Known rows, with every way that one mark hangs from another:
q433(q412): [ -6.3  -8.7 -28.2   9.7 -13.4  -5.8  49.6 -20.6  49.8 -34.8 -50.6 -55.8
 -11.0  -6.7   3.3  36.0]
q412(q786): [ -1.5 -28.1 -27.6 -10.2   5.6  15.7  23.5   5.3  68.4 -34.4 -33.8 -41.1
 -19.0  19.7 -25.4 -26.1]
q640(q433(q412) q631(q436)): [ -6.3  -3.2  23.6 -19.0  14.2 -26.6  36.1   2.5  60.9  10.7 -35.3 -17.4
  18.8   5.5  35.2   1.8]
q780(q63 q631(q436 q640(q433(q412(q786))))): [ -4.0   3.9 -28.2 -37.1  21.7  27.1  -1.5   4.4   1.8  27.3  26.7 -40.1
  56.4  43.9  19.1 -47.7]
q780(q63(q355(q516))): [-18.8  15.6 -42.2   3.0 -30.7 -10.0  32.5 -26.7  -5.5 -21.2 -23.6 -13.2
  14.6  14.4 -32.6   4.8]
q780(q63(q355(q516)) q631(q436)): [-15.4  27.1 -22.7  -0.7 -28.1  11.8   8.8 -30.5 -44.0  15.1   6.3   3.3
  37.5  41.1 -36.3   4.3]
q631(q640(q433)): [ -5.4  -3.8   0.6  -0.9  -1.5  -7.5  25.2  10.4  82.4  -5.6 -28.7 -28.3
  13.7  24.5  10.6  -4.0]
q780(q63(q355(q516)) q631(q436 q640(q433))): [-19.0  40.3 -13.2 -11.9 -16.6   1.5   3.6 -18.6 -20.6  33.7  20.0  11.4
  68.7  50.8  -9.2 -15.4]
q780(q63 q631(q640(q433))): [ -2.6   0.4 -21.1 -22.4  19.1  12.3  -7.6   4.1   2.0  25.2  18.8 -43.8
  44.1  30.6   5.1 -31.3]
q631(q436 q640(q433(q412(q786)))): [ -8.9   2.0  -4.7 -16.4   0.3   7.1  33.1  10.0  80.5  -3.5 -21.9 -22.8
  29.2  39.0  28.7 -20.3]
q63(q355(q516(q780(q631(q436 q640))))): [-17.4  41.9 -15.6  28.6 -48.6 -13.0   7.9 -22.8  14.1  20.7 -38.5  46.8
  19.8  35.0 -20.6  39.0]
q516(q780(q631(q436 q640(q433)))): [ -7.7   4.5  -0.3   8.5  -9.3  -1.7 -17.7  18.9  38.7  33.7 -36.9  12.2
   7.1  37.7   8.7   9.0]
q436(q631(q640)): [  6.7 -35.9  15.7  -8.4  -3.4  -1.5  22.0 -34.5  67.0  -9.3 -31.0 -37.8
  16.3  27.4   3.9  31.1]
q516(q780(q63(q355) q631(q436))): [-14.7   1.3 -31.2  19.2 -17.5  -0.1 -25.1  -6.4 -36.0  30.4 -28.2  16.9
  -2.0  17.9 -16.4   0.2]
q640(q433(q412(q786)) q631): [ -9.5 -17.1 -10.7 -35.8  41.0 -28.2  32.4   6.0  74.4  -6.9 -32.0 -42.2
  14.4 -11.9  26.8 -36.7]
q355(q516(q780(q631(q640(q433(q412)))))): [-21.0  33.6 -43.1  -4.5 -23.4 -25.6  23.8  -8.1  34.4  -0.5 -52.5 -10.2
  22.5  19.8   4.9  37.0]
q355(q516(q780(q63 q631(q436)))): [ -9.6  20.5 -39.8  -7.3 -38.3   9.1   3.3   0.3 -16.7   5.5 -34.4   5.2
   3.7  46.7 -29.5  23.4]
q516(q780(q63)): [ -6.9 -19.8 -48.4   5.9 -16.7  -1.2  -1.8  13.8  13.4  -9.9 -56.0 -20.1
 -30.3   7.3  -8.9   2.7]

Rows:
[-26.0  14.6 -54.1   8.8   4.1 -26.4 -15.1 -12.8 -18.4  31.5 -24.4  -8.2
  28.9  -6.8  20.8  -7.3] | q516(q780(q63(q355) q631(q640(q433(q412)))))
[-19.8  -9.5 -50.2  22.8 -20.2 -17.9  -3.8  -3.7  -0.3  -3.9 -54.6   1.3
 -22.9  -5.3 -12.6   0.3] | q516(q780(q63(q355)))
[ -2.9   2.6  23.3  -0.9 -15.3   5.8  22.8  16.4  78.1   8.1 -23.4  -5.2
  20.8  49.0  15.0  -0.9] | q631(q436 q640(q433))
[-19.1  12.7 -23.0   9.4  -7.2  -8.8 -30.5   3.9 -16.4  47.1 -15.6  24.0
  26.5  27.5   8.2 -17.6] | q516(q780(q63(q355) q631(q436 q640(q433))))
[-13.3  16.2  -2.7  -3.1   3.2   6.9 -12.8 -11.3 -18.9  44.9  23.8   0.2
  56.9  38.1   3.6 -31.6] | q780(q63(q355) q631(q436 q640(q433)))
[ -9.1 -39.2  -8.0 -36.3  25.8 -16.0  31.3 -29.6  77.2 -19.6 -31.4 -58.6
  33.4  18.2  25.1  -6.3] | q436(q631(q640(q433(q412(q786)))))
[-25.4  25.9 -36.8  27.4 -37.3 -27.1  12.7 -29.2   5.8  -4.4 -55.7  20.4
  -3.2   8.2 -38.6  36.1] | q63(q355(q516(q780(q631))))
[ -8.1  13.1 -24.8  20.1 -19.1   6.8 -29.8  -4.6 -22.2  47.9 -12.7  27.7
  19.1  27.4  -0.4  -0.8] | q516(q780(q63(q355) q631(q436 q640)))
[  1.3   0.8 -21.5  18.3 -11.4   2.9 -15.4   4.9  35.2  22.0 -38.6  -2.7
  -5.9  18.9  -2.8  22.0] | q516(q780(q631(q640)))
[ -8.7 -32.5   4.3 -22.0  11.1 -24.9  35.7 -35.5  69.4 -15.0 -37.8 -55.3
  32.6  12.7  29.8  25.5] | q436(q631(q640(q433(q412))))
[-12.3  16.3 -56.8  -8.3 -28.8  -0.9   4.6  -4.4 -13.2  -4.8 -37.7 -10.8
  -0.5  29.7 -32.5  20.4] | q355(q516(q780(q63 q631)))
[ -1.4 -10.7  39.4 -19.0  13.0 -18.6  19.4  17.4  68.1  17.0 -29.5  -1.1
   9.9  21.4  15.3 -13.3] | q640(q433 q631(q436))
[  2.0  -0.9 -42.1   1.7  -5.5  12.9 -25.8   7.5  -3.8  29.0 -17.8 -12.4
   6.7  21.0   1.0  -1.4] | q516(q780(q63 q631(q640)))
[-13.9  10.1 -56.2  -4.5 -41.0  -8.3  21.6   3.7  15.0 -24.3 -59.0  -8.0
 -14.7  25.4 -25.4  23.0] | q355(q516(q780(q63)))
